In the rows, 128 means zero.
Known rows, with every step that occurs
D F H K: [137 139 142  90 190 149 114 140 138 100 126 130 173 114 141 172 133 123
 121  96  91 123 100  97 153 192 118 116 117 103 140 115 116 132 120]
D X W T M V R: [ 99  73 142 153 114 129 118 130 161 158 118 132  48 180 106 104 105 107
 122 128  93 126  90  97 118 128 107 161 113  81 104 102 146 126 128]
R N W: [101 110 156 121 112 130 142 136 118 133 145  79  98 150 134 145 149 120
 140  99 118 137  93 139 120  99 144 124 122 136 122 131 101 133 119]
X W K E: [153 115 119 118  87 140 117 149 126 115  98 130  81 119 194 108 118  96
 164 123 131 126 199 123 166 126  75 205 125  79 124  87 132 157 167]
R N W T: [108 104 152 125 144 133 118 141 137 129 165  78  78 162 109 169 137 112
 137 110 102 144 103 125 124  76 146 141 125 136 129 132 102 141 133]
F H K E: [161 147 127 129 156 152 156 143 121 111 125 143 160 132 168 126 102 142
 150 105 137 146 136  92 173 180 123 145 151 129 165 100 118 118 106]
X W F H K E: [130 128 126 122 134 138 111 162 127 127  89 122 134 148 189  81 147 119
 149 138 106 126 174 103 188 172 105 189 153  79 152 106 117 136 149]
X W F D: [101 123 131 123 132 137 100 154 123 145  88 108 127 117 158 101 156 101
 121 167  82 118 147 145 137 127  90 168  99  99 141 125 111 132 169]
D C: [128 126 144 160 135 116 107 118 151 126 134 138 133 140 151 144 133 141
 119 121 129 141 120 115 137 119 146 126 112 103 124 119 123 117  98]
X W: [113 119 132 123 112 141 106 141 134 124 112 116 119 138 147 105 151 121
 130 128 128 112 167 123 132 130 108 161 113  95 116 115 131 144 153]
N R V W T M: [151 114  98 168 122 155 121 143 180 124 173 115 122 198 122 121 148 138
  68 152  77 140 115  89 135 155 143 149 159  29 193  90 125  98 118]
R V W: [156 149 135 140 121 148 114 140 151 121 145 130 146 152 190  97 163 121
 100 145  91 133 131 129 135 155 141 139 140  54 143 125 150 124 131]
K H F D X W: [ 82 125 158 107 135 127 115 134 107 125 121 143 107  84 110  91 142  92
 145 151  90 136 126 108 141 176 104  91  69 149 116 108 144 109 154]
V R: [105 122 125 139 104 120 145 125 114 122 126 151 137 157 137 123 133 142
 142 118 120 131 121 119 129 127 149 120 129 103 120 127 130 124 162]
F H K: [145 142 120 120 177 152 139 145 136 112 130 127 172 127 147 131 111 141
 128 104 131 143 133  97 160 172 127 114 128 118 165 105  99 119 109]
K H: [118 144 118 119 134 130 143 136 108 118 130 150 108 126 127 100 112 140
 125 153 120 145 144 101 158 171 149 106 121 156 124 112 114  95 154]
M N: [128  92 119 155 102 134 125 135 117 111 137 114 118 110 124 136 110 152
 116 135 139 112 112 120 112 105 119 118 125 137 142 113 127 179 148]
N W K H C: [135 136 108 103 115 137 140 141 131 122 135 152  90 133 178 136 109 123
 137 118 122 178 166  85 183 125 122 122 112  57 107 104 104  91 163]
T E: [125 145 136 119 133 132 118 130 141 130 126 128 154 153 134 128 114 131
 154  97 153 151  77 106 143 144 138 177 132 149 117 122 121 128 122]
F H C: [113 154 137 155 175 156 144 149 140 131 128 127 147 105 136 150 114 168
 115 114 129 164 113 100 149 130 122 108 122  91 137 109 100  84 105]
K H F: [ 95 137 137 102 124 111 124 134 107 111 127 135 127 104 101 101 138 121
 157 159  98 149 147  98 162 182 144  90 115 155 106 120 131 107 155]
V W F H: [113 140 134 124 137 142 103 153 144 124 103 117 143 151 175 105 149 138
 125 138 108 129 142 137 174 154 139 143 164  68 160 127 124 118 128]
T W F H K: [123 123 118 117 160 145  96 147 153 129 107 125 189 139 174 132 136 138
 123 126 104 154 127 103 175 171 151 140 177  84 177 102  92 118 111]
T M V R N W K H: [ 92 104 115 123  78 137 196 153 114 141  97  96  57 161 147 113  71 131
 140 139  76 180  78  99 161 163 129 147 109 113 107  77  58  82 140]
T W F: [109 112 125 125 119 124  88 132 149 142 107 125 155 140 158 128 152 129
 124 143 102 141 124 127 147 132 150 152 175  92 146 121 116 127 125]
R N M V W T E: [109 125 161 177 139 151 138 147 163 118 121  67  87 131 130 132 110 127
 140 120 100 150  56 109 142 141 122 213 140 121 149 115  87 103  93]
M V R N W: [ 80 108 159 151  71 122 175 132 102 150 120 106  93 183 142 133 125 113
 153 103  66 142  68 147 117 120 143 107 113 111  92 130 102 119 122]
V R N: [ 89 112 153 150 111 115 159 135 104 127 129 106 113 136 130 128 143 149
 144 108 113 136  87 131 117 112 159 119 131 134 126 124  96 126 147]
D X W K: [132  84 134 116 115 121  96 132 149 133 119 135  57 116 154  97 122  73
 138  97 134 117 150 129 136 116  82 144 103  72 120 100 150 159 137]
F W: [106 121 135 113 115 145 134 136 141 139 103 119 155 143 165 127 129 107
 127 129 139 136 170 143 139 130  99 142 128  97 124 108 120 135 136]
W F D: [113 135 126 127 149 124 123 144 119 150 102 117 138 105 141 122 135 105
 117 170  78 133 106 154 133 127 107 139 112 131 157 139 105 115 146]
W K H F D X: [120 117 132  97 141 116 124 135 115 120 123 149  88  55 126 114  94  69
 155 140  90 161 129 119 159 160  88  88  77 138 132  95 126 116 153]
R N: [109 118 157 140 137 123 143 137 118 133 132  76 101 104 119 135 141 135
 130 118 117 135  92 140 117 111 139 132 131 166 136 124  90 130 112]

Rows
[121  72 103 180  78 132 133 130 116 111 159 117 116 143  97 139 125 154
  97 120 129 107 110 116 108 113 125  84 134 102 176  95 119 167 135] -> M N R
[109  82 134 106 145 160  99 148 167 115 115  91 127 129 120 196 111 125
  95 154  96 120 110  99 125 131  86 179 121  90 129  89 121 173 160] -> D F W T M N
[102  89 148 127 118 103  86 131 144 156 109 129  70 144 139  69 160  86
 126 128 112 106 126 131 133 127 110 145 127  80 119 132 157 148 135] -> D X W F
[146 142 151 141 126 146 104 130 166 141 122 124 118 183 154 142 112 120
 140 116  95 149  98 118 150 144 129 188 150 104 109 126 136 122 104] -> M V W T E
[162 116  99 153  92 143 124 141 155 112 161 130 122 167 174 109 151 103
  92 119  79 136 151 128 147 153 125 118 145   4 185  88 125 121 132] -> N R V W K
[113  80 111 134 130 165 121 154 167 131 115  85 123 144 122 157  86 140
 101 166 137 143 145  99 131 105  92 184 135 106 150  79 104 159 152] -> F W T M N
[112  73 125 113  93 130 120 138 106 107 147 135  81  90 131 136  91  82
 150 129 106 141 108 114 138 117  89  74  66 117 136  93 141 172 171] -> M N W K H F D X
[138 134 109 137 106 146 129 148 130 104 157 136 139 123 156 105 152  91
 108 153  44 155 147 119 160 193 114  85 104  41 188  79 119  95 155] -> N R V W K H F D
[154 129  92 147  96 144 134 146 141 106 162 147 107 164 174  88 140 112
  89 138  74 150 164 107 168 186 140 101 141  23 182  78 115  97 150] -> N R V W K H
[123  70  90 174 114 165  97 163 166 118 161  82  89 172  97 117 125 138
  75 173  83 122 129  78 118 121 110 172 118  56 176  66 108 157 167] -> X W T M N R V
[131 132 136 123 113 120  98 134 147 133 102 121 134 150 183 101 173 134
 121 145 111 121 151 137 163 140 141 162 174  65 144 147 144 126 133] -> V W F
[ 85  94 146 129 141 123  89 148 143 147 109 125  82 143 131  74 138  87
 129 119 108 114 120 132 143 140 110 128 118  85 136 116 142 142 128] -> D X W F H
[ 54 106 145 133 113 124 150 157 105 132 127  97 116 183 140 124 140 127
 156 105  83 146  81 138 148 114 166 110 129  99 136 126  85 123 157] -> V R N W F H
[ 90 120 121 126 145 146  94 151 146 132 106 121 165 141 150 134 126 132
 126 136  96 149 116 128 158 147 149 133 165  96 163 103  98 120 119] -> T W F H
[112 117 116  71  97 121 116 140 119 105 132 135 100 132 145 123 118  80
 176 128 101 160 174 108 184 148 120 106 101  90 102 106 124 131 175] -> N W K H F
[128 151 128 139 144 148 104 165 152 127 127 117 150 160 192  78 156 112
 104 162  62 141 125 137 161 169 145 135 148  44 163 121 128 117 137] -> R V W F H
[145  91 107 189  72 149 124 140 135 104 173 118 129 165 148 115 152 149
  75 133  99 109 113 119 115 135 139  95 143  41 189  93 138 163 139] -> M N R V W
[134  82 100 190  83 137 134 142 123 113 177 116 119 150 112 118 130 137
  81 141  91 114  97 117 101 127 132  82 123  80 180  92 122 165 143] -> M N R V
[130 132 116 116 173 125 118 154 137 132 107 116 158 135 153 106 129 126
 128 138 100 143 134 113 177 168 132 130 151  99 169 126  93 122 126] -> W F H K
[ 90 113 120 182  90 134 177 132 125 119 100 136 109 136 129 102  92 120
 136 147  85 127  95 117 131 161 110 139 110  76 133 119 113  92 132] -> N M V R
[ 94 113 156 177 108 126 150 149 137 132  86  61  78 108 153  91 143 121
 123 157  73 128  84 144 145 151 117 173 149  88 157 130  85  98  97] -> R N M V W F
[121  80 107 144 128 160  91 157 160 117 125  80  86 141 106 135 107 155
 105 167 128 119 141  81 126 102  99 202 118 106 141  86 114 169 170] -> X W T M N
[136  83 101 151 145 148 114 147 159 119 143  89  91 128  83 161  81 165
 100 171 129 135 102  79 121  97 119 175 136 140 157  96 109 156 147] -> W T M N
[104  96 147 135 128 143 147 146 147 153 138  57  63 169  99 162 105 119
 127 134  79 158  63 119 122 102 131 164 123 137 118 115  82 114  99] -> R N W T M V
[ 96 112 143 168 137 135 159 145 129 108 123  72  92  81 112 119 126 134
 124 135 123 130  87 121 122 130 118 155 123 137 166 116  80 108 113] -> R N M
[ 93 110 151 181 121 134 174 144 125 127 106  66  73  89 114 115 107 116
 127 142  88 135  68 135 118 141 108 149 114 138 145 116  75 100  91] -> R N M V
[163 144 130 143 151 151  91 144 171 118 165 127 128 163 167 119 151 113
  98 156  76 138 143 117 138 130 145 156 145  57 148 125 153 131 145] -> R V W T
[104  98 114 129 104 144 141 135 149 146 135 124  94 221 113 155  92 121
 134 137  82 153  93  95 135 116 136 158 120  80 105 115 119 110 141] -> N W T M V R
[105  98 140 122 144 143 134 147 151 136 152  59  76 161  97 165 122 133
 125 128 111 155  82 103 125  89 142 170 128 140 137 115  87 123 121] -> R N W T M
[160  82  92 177  71 147 119 149 142  99 165 116 110 144 168 119 131 128
  86 129  95 121 135 121 133 127 115 108 139  21 192  77 124 173 151] -> M N R V W K
[123 110 127 126 146 146  78 146 155 121 134 113  97 149 120 133 139 113
 127 142 109 118 178 110 134 104 111 176 118  97 122 116 132 152 169] -> X W T
[ 81  99 138 143  76 136 190 140 121 156 102  83  92 183 126 128 105 142
 135 128  85 157  42 114 122 138 135 148 121 111 105 106  84  94 107] -> T M V R N W
[ 98  93 122 131  73 135 185 148 128 150  96  80  73 163 147 135  83 123
 143 124  81 166  65 118 138 133 112 162 114  92 113  89  69 105 121] -> T M V R N W K
[112 112 155 184 137 147 146 145 153 116 121  68  68 112 126 134 118 125
 120 145  84 133  94 124 131 130 116 178 136 104 157 119  92 103  99] -> R N M V W T
[135 123  99 104 121 146 113 140 137 106 119 151 119 108 175 138  96 126
 132 129 119 167 164 101 175 156 136 135 144 103 141  72  95 113 151] -> T W K H
